What can hang from each mark:
sufuz: duru loke pudol
loke: duzas lemo pudol sufuz
duru: duzas loke
duzas: duru lemo loke pudol sufuz
lemo: loke sufuz

Known rows, with every way that one mark hangs from another:
sufuz{duru pudol}: [-19.2 -26.0  36.0   8.2 -16.9  -5.8   7.4 -11.5  -9.0  -0.2  -0.1 -16.0
   0.5  -3.1   4.8 -47.5 -31.0  24.0 -17.0  29.3  18.2  13.9 -15.1   8.0
  34.1]
sufuz{duru loke}: [-26.3 -29.1  13.3  15.2 -23.3  -5.1  14.6 -10.1  -9.0   6.8 -14.2 -16.9
  17.5  -4.9 -12.8 -33.6 -19.1  10.7 -14.4  21.0  13.5   8.3  -3.9   5.8
  40.7]
sufuz{loke pudol}: [-26.1 -29.5  32.8   6.8 -19.1   1.7   7.6  -7.6 -13.6   7.3  -4.2 -15.2
  14.0  -1.0 -19.0 -18.2 -16.0   5.4  -6.4  28.3  25.7   5.7 -10.3  12.3
  20.3]
sufuz{duru{loke{duzas{lemo}}}}: [ -3.4 -33.9  15.9  36.5 -14.6  11.5   1.1 -10.7   2.2  -4.2  -8.6  15.4
  20.4   8.4  -2.6   3.5 -38.0  14.6   7.3  35.8 -11.4  10.9   1.4   4.7
 -17.1]
sufuz{pudol}: [ -8.9 -13.4  28.7  -1.3  -5.6   0.3   2.2  -3.5  -7.0  -1.5   4.2  -7.1
  -3.1   0.1  -1.1 -15.0 -15.0   9.1  -6.4  18.9  14.4   5.6 -11.3   6.7
   8.1]
duru{duzas loke}: [ -2.2 -36.7  18.8   9.4 -20.0   5.8 -10.4  -2.9  36.2 -10.4  -7.3  24.6
  -0.3   5.3 -20.7  17.1 -46.9  -7.7  41.2  35.6 -15.7   7.0  16.0   2.5
 -14.4]
duru{loke{duzas{lemo pudol sufuz}}}: [-11.4 -11.9  23.5  38.4 -10.8  15.5  22.9   4.7 -22.0  -0.7 -12.2  57.7
  76.7  16.8   2.8   2.3 -44.3   1.7 -10.0  29.3   6.5   8.9  -7.9   2.9
 -37.2]
sufuz{duru{duzas{lemo}} loke{pudol}}: [-40.9 -47.0  18.2  34.0 -39.2   4.6  22.8 -15.6 -21.9 -11.3 -26.5   5.1
  65.9   9.2  -5.6   8.1 -38.2  30.5 -13.6  25.0  -5.0  16.8  -9.0   2.6
  27.9]
duru{duzas{pudol} loke}: [-12.8 -39.3  30.0  19.5 -24.6  13.0   4.5   7.6  29.1 -15.5 -18.9  40.2
  27.0  13.0 -14.5  21.3 -63.6  -8.1  38.4  30.4 -12.1  12.9  16.6   3.8
  -5.9]
loke{lemo pudol}: [-14.8   8.5 -16.4  24.4   8.2  -4.3  18.7   8.3 -37.1 -22.0  -1.9  18.6
  -1.9  11.1   8.3  56.7  -1.7  14.6 -19.2 -16.5  -5.8   3.3  -2.5   2.7
 -41.3]
duzas{loke pudol}: [-28.0 -25.0   8.7  25.7 -11.9  18.7  21.5  19.1 -26.7   5.4  -9.5  34.6
  45.0   1.4   9.6   6.8 -37.6  -3.9   5.6 -11.8  24.9   6.3   5.0   6.1
   6.0]
duru{duzas}: [ -1.6 -15.9  12.6   3.5 -11.3   5.9  -9.2   0.8  19.2  -4.4 -12.8   5.3
   7.0  -4.4   1.6  -6.2 -19.5   2.1  12.2  18.4 -10.2   6.9   2.6  -1.1
  13.0]
lemo{sufuz{duru{duzas} loke{pudol}}}: [-56.5 -25.5  32.9  25.9 -36.8 -17.6  27.6  -7.7  21.2  -6.8 -14.2 -10.5
  -3.2  -3.4  -8.3  12.1 -47.7  14.6 -24.7  35.3   3.7  20.2   1.3  16.2
  52.7]
lemo{sufuz{loke}}: [-39.3  -5.9  13.5   4.4 -11.1  -7.7  13.8   2.5  11.6  11.3  -1.2 -23.3
 -20.0  -5.2 -16.8  19.2  -0.4  -5.2 -13.3  19.2  21.2   1.4  -0.9  12.4
  17.2]
loke{duzas{lemo} sufuz{duru pudol}}: [-25.4   1.9  48.6  42.1 -19.6   1.9  16.1 -10.0 -16.3  10.0   3.2  -6.1
  12.0   2.3  29.5 -32.0 -19.6  35.5 -54.3  49.4  20.9  17.7 -28.2   9.6
  22.1]
lemo{loke{duzas pudol} sufuz{duru}}: [-16.1  27.3  23.2  37.9 -13.3 -26.9  28.2  -0.3  50.7 -16.5   5.7   9.9
 -57.1 -10.0  33.4   1.1 -47.9  -0.5 -25.9  25.3 -10.4  19.3  22.7  19.5
  28.4]
lemo{sufuz}: [-24.2   8.6   8.0  -1.8  -0.9  -7.9   6.0   5.2  18.7   4.2   7.1 -15.1
 -34.4  -5.0   2.3  23.9   0.5  -2.1 -12.2  10.1  11.4   1.5   0.1   5.9
   4.8]
duru{loke{lemo pudol sufuz}}: [-25.3  20.4   2.4  42.8  -3.3 -12.4  27.0   5.6 -15.7 -19.6  13.3  43.0
 -24.0  20.4  -6.1  83.0 -23.7   8.8 -14.1  13.6   0.6   4.2   6.8  10.0
 -66.5]
duzas{sufuz}: [ -4.1  12.1   5.0   0.7  -1.5  -9.6  11.3  -1.5 -18.7  10.5   3.1  18.4
  30.4  -3.2   3.2 -33.0  -7.0   3.5 -26.1   9.3  19.1   0.0 -13.3  -1.5
  -4.9]
sufuz{duru loke{duzas{lemo} pudol}}: [-25.2 -18.4  12.4  46.4 -22.9   2.8  29.3 -15.6 -25.1  -3.5 -17.3   4.5
  49.9   9.8   2.9   7.5 -22.0  24.2 -36.2  15.8  -8.8  13.8  -8.4   9.5
  23.9]
loke{duzas{duru sufuz}}: [ -1.0  21.6   4.4  19.1  -4.5  -7.1  16.5   6.6 -10.6   7.0  -7.8  19.2
  28.2  -2.4  22.1 -23.1 -37.6  -3.8 -25.1   1.0  15.7   1.7  -7.8   1.7
   1.7]
sufuz{duru loke{duzas} pudol}: [-22.6 -31.6  48.1  30.7 -25.6  -2.2  11.7 -12.7  -2.1  10.6 -13.2 -17.3
   7.9  -7.8  -2.0 -59.9 -36.6  14.7 -22.7  47.1  14.2  16.6 -10.9  19.1
  55.3]

Rows:
[-34.7 -36.3 -15.0  22.0 -12.8  26.4  15.6  12.0 -48.1   7.0  -8.4  14.6
  64.8   7.4  13.4  40.7 -30.4   8.0  10.8 -22.6  33.7  -2.1  -2.7  -3.9
 -26.9] : duzas{duru lemo loke}
[-20.8 -32.9  18.2  19.0 -17.7  28.3   7.3   9.7 -11.8  -9.6 -27.7  19.6
  69.5  12.0  10.9  18.5 -27.0  14.7   5.2  11.1  -3.3  10.8  -8.2  -6.6
  -1.6] : duru{duzas{lemo pudol}}
[ -4.6  -1.6  -6.4  23.6  -4.3  17.7   6.2   5.8 -16.2   0.8 -13.9  -2.0
  36.8   9.1  20.9  33.7 -15.1   6.7  -2.4 -10.1  -1.2   1.8  -5.5  -3.0
 -14.0] : loke{duzas{duru lemo}}
[ 11.3  51.7  17.5  33.7  -4.6 -10.6   9.2   7.7  42.5   4.5  11.1  20.9
 -44.2  -8.3  32.9 -15.7 -18.8 -14.3 -23.5  31.3   0.2   7.4  19.6  11.0
   0.6] : lemo{loke{duzas sufuz}}
[-36.1 -13.4  27.1  21.3 -21.1  15.2  15.9  18.8  28.4 -13.1 -18.7  14.9
  17.1   0.6  27.6  27.5 -39.3   0.5   3.5  31.2   4.4  16.9  12.7   2.1
  -5.0] : duru{duzas{lemo{loke sufuz} pudol}}
[-36.4 -29.2  19.3  22.3  -7.3   9.0   9.0   5.1 -45.8  -0.5 -10.0 -11.0
   7.5   0.5 -14.4  11.8 -10.6  15.2 -16.1  24.9  30.3   3.8 -14.7  13.5
 -15.4] : sufuz{loke{lemo} pudol}
[-14.3  29.8  26.4  28.6  -6.2  -1.2  21.1  21.6  50.5  -6.9  -4.8  16.4
 -37.7  -8.0  33.1   8.0 -38.3 -19.8 -12.7  20.7  -0.3  14.2  23.1  17.5
  12.1] : lemo{loke{duzas{pudol}} sufuz}
[-68.1 -34.7  28.9  12.0 -26.6   8.1  24.6   1.3 -24.9   9.1  -7.1 -37.2
  24.9   8.7  -4.9  44.9 -24.7  15.6 -12.0  20.0  46.7   4.8 -19.9   9.9
   1.1] : duzas{duru lemo{sufuz{loke pudol}}}
[-44.8  -4.6  13.3  13.7  -6.4  13.9  21.9  14.4 -13.2  -2.6  -9.4  -2.2
  26.8  11.3  12.2  46.4  -1.3  10.8 -15.9   1.3  15.7   6.5 -13.3   1.8
 -11.5] : duzas{lemo{sufuz} pudol}
[-42.7 -16.3  45.2   6.7 -18.5 -13.4  13.6  -6.5   9.6   2.8   7.5 -31.1
 -34.8  -8.0   8.5 -23.7 -29.7  22.3 -28.0  38.1  28.2  14.7 -14.2  15.2
  35.9] : lemo{sufuz{duru pudol}}
[-34.2   1.5   1.4  20.6 -23.3 -19.1  47.3  -3.1 -35.4  -0.3  -7.9  21.1
  63.5  11.4  -5.3   7.0 -42.8   1.8 -26.9  -9.5  25.9   1.6  -7.3   5.5
   3.0] : duzas{duru sufuz{loke{pudol}}}
[-63.9 -40.2  44.8  25.1 -40.9   0.3  24.5   7.4  20.4   0.8 -30.2 -12.6
  16.2  -5.0  -3.1 -12.5 -56.5   9.0 -17.0  41.6  17.4  22.6  -0.5  13.1
  64.7] : lemo{sufuz{duru{duzas{pudol}} loke}}
[-60.1 -51.0  40.7  19.3 -24.3  24.5   2.7   9.4 -11.6  11.4  -2.4   0.2
  23.0  -6.9   9.1  19.7 -37.7  19.4  -3.4  40.5  40.4  13.3 -12.6  11.1
   0.8] : duru{duzas{lemo{sufuz{pudol}} loke}}
[-27.1 -46.2  29.0  30.7 -12.7   1.5   4.7  -2.4 -23.9 -14.7  -2.1   7.5
 -13.3   6.1  -9.5   3.3 -49.7  24.4   4.8  45.0  17.0  12.8  -5.9  12.0
 -31.9] : sufuz{duru{loke{lemo}} pudol}
[-50.1 -49.3  46.8  18.1 -25.6  -0.1  12.0 -12.6  -0.3  -3.9   8.4 -13.3
  -5.7   6.8 -11.2  17.2 -42.8  27.0  -2.2  56.6  26.4  14.7 -11.9  12.7
 -12.8] : duzas{lemo{sufuz{duru{loke} pudol}}}
[-50.1 -26.3   1.1  18.1  -4.7  17.8  10.9  12.9 -27.2  15.1   4.7   2.5
  16.9  -3.6   8.7  41.9  -6.2   8.1  -8.8   3.5  37.0   1.3  -5.6   6.8
 -23.7] : duzas{lemo{sufuz} loke}
[-40.7 -19.5  41.5  16.9 -21.6  -5.4  18.5  -4.7   6.9  -2.5   4.6 -22.7
 -15.8  -6.5  25.2 -17.7 -36.3  23.1 -27.6  50.2  30.8  17.1  -3.7  10.5
   8.8] : duzas{lemo{loke sufuz{duru pudol}}}
[-41.7 -37.6  52.1  13.3 -24.4 -13.8  11.8 -10.6  26.1  -3.0  12.3 -11.5
 -42.2   0.4 -13.7  -0.6 -54.4  12.6   0.0  56.6  22.1  16.4   0.5  18.0
  10.1] : lemo{sufuz{duru{loke} pudol}}
[-45.6 -30.5  10.7  44.0 -12.6  22.0  22.0  33.3 -57.8   1.1 -25.7  62.6
  77.2  -4.0  19.2  -7.5 -61.0  10.7 -21.1  12.4  39.7  11.2  -8.4   4.3
 -21.3] : duru{duzas{loke{lemo} pudol sufuz}}
[-12.5  22.0 -17.1  43.7   5.7   0.0  24.1  15.6 -26.1 -22.4 -11.6  20.3
  -1.7  12.2  24.6  71.2 -28.5   8.2 -16.8 -24.6  -9.8   3.6   2.8   6.6
 -34.6] : loke{duzas{duru} lemo pudol}
[ -9.7  -1.1  49.0  24.0 -14.5 -11.5  15.8 -12.1 -15.8  10.7  -1.2  11.2
  18.8  -9.8  21.5 -91.2 -46.8  22.0 -52.9  48.2  23.9  16.8 -23.2  12.9
  36.5] : loke{duzas{sufuz{duru pudol}}}
[-28.0 -53.1  43.5  17.5 -30.9  14.5  -0.7 -12.9 -17.3  -2.8 -17.8 -11.2
  41.0   1.1  10.2 -33.8 -41.1  38.3 -12.0  47.2  11.2  18.8 -22.2   0.5
  25.7] : sufuz{duru{duzas{lemo}} pudol}
[-28.5 -19.6  10.9  25.1 -25.4 -16.2  32.2 -14.7 -13.7  -6.6  -9.7  -0.5
  25.8   5.1 -10.9  -2.9 -29.5  16.1 -21.6   7.8   1.8  11.5  -1.7  10.9
  36.8] : sufuz{duru loke{pudol}}
[-24.7 -21.9  17.1  38.3 -14.5  26.3  20.1   7.2 -25.8   3.5 -28.8  12.3
  70.7  10.7   1.4   9.7 -10.3   4.0 -12.9  10.2   2.9   8.3 -10.0   6.1
   7.1] : sufuz{loke{duzas{lemo pudol}}}
[-12.0 -34.9   5.3  23.9  -8.2  13.3 -11.3  10.6   4.8 -16.2 -14.2  27.9
  -3.6   5.4 -15.3  42.1 -40.5   2.2  32.7  32.5  -9.7   6.0  13.0   3.3
 -53.9] : duru{duzas loke{lemo}}
[-48.5 -27.6  23.5  33.3 -15.3  12.1   9.5  27.1  14.1 -20.1 -18.0  25.9
 -14.5   9.3  -6.7  70.0 -53.6  -0.4  19.6  33.9   4.7  14.5  12.2  10.7
 -40.7] : duru{duzas{pudol} loke{lemo{sufuz}}}
[-29.0 -45.7  24.7  19.3 -34.1  -1.0   5.0  -8.7   9.0   2.8 -25.4 -11.2
  28.8  -7.8 -11.6 -38.7 -38.3  12.5  -4.4  41.0   3.3  15.1   1.6   5.2
  52.7] : sufuz{duru{duzas} loke}
[-25.4  41.2  -6.3  38.5   3.4 -12.6  29.1  10.8 -31.3 -12.5   9.8  23.9
 -17.5  12.3  16.3  60.3   3.6  17.9 -45.6  -4.0   6.6   3.6  -6.9   6.3
 -38.3] : loke{lemo pudol sufuz}
[-48.9 -27.6 -15.2  42.0  -5.9  25.4  31.0  37.6 -61.9  -6.2 -20.7  33.2
  50.4   7.6  21.7  59.6 -52.2   4.3   5.6 -31.8  37.8   4.1   4.2   3.7
 -31.8] : duzas{duru loke{lemo} pudol}
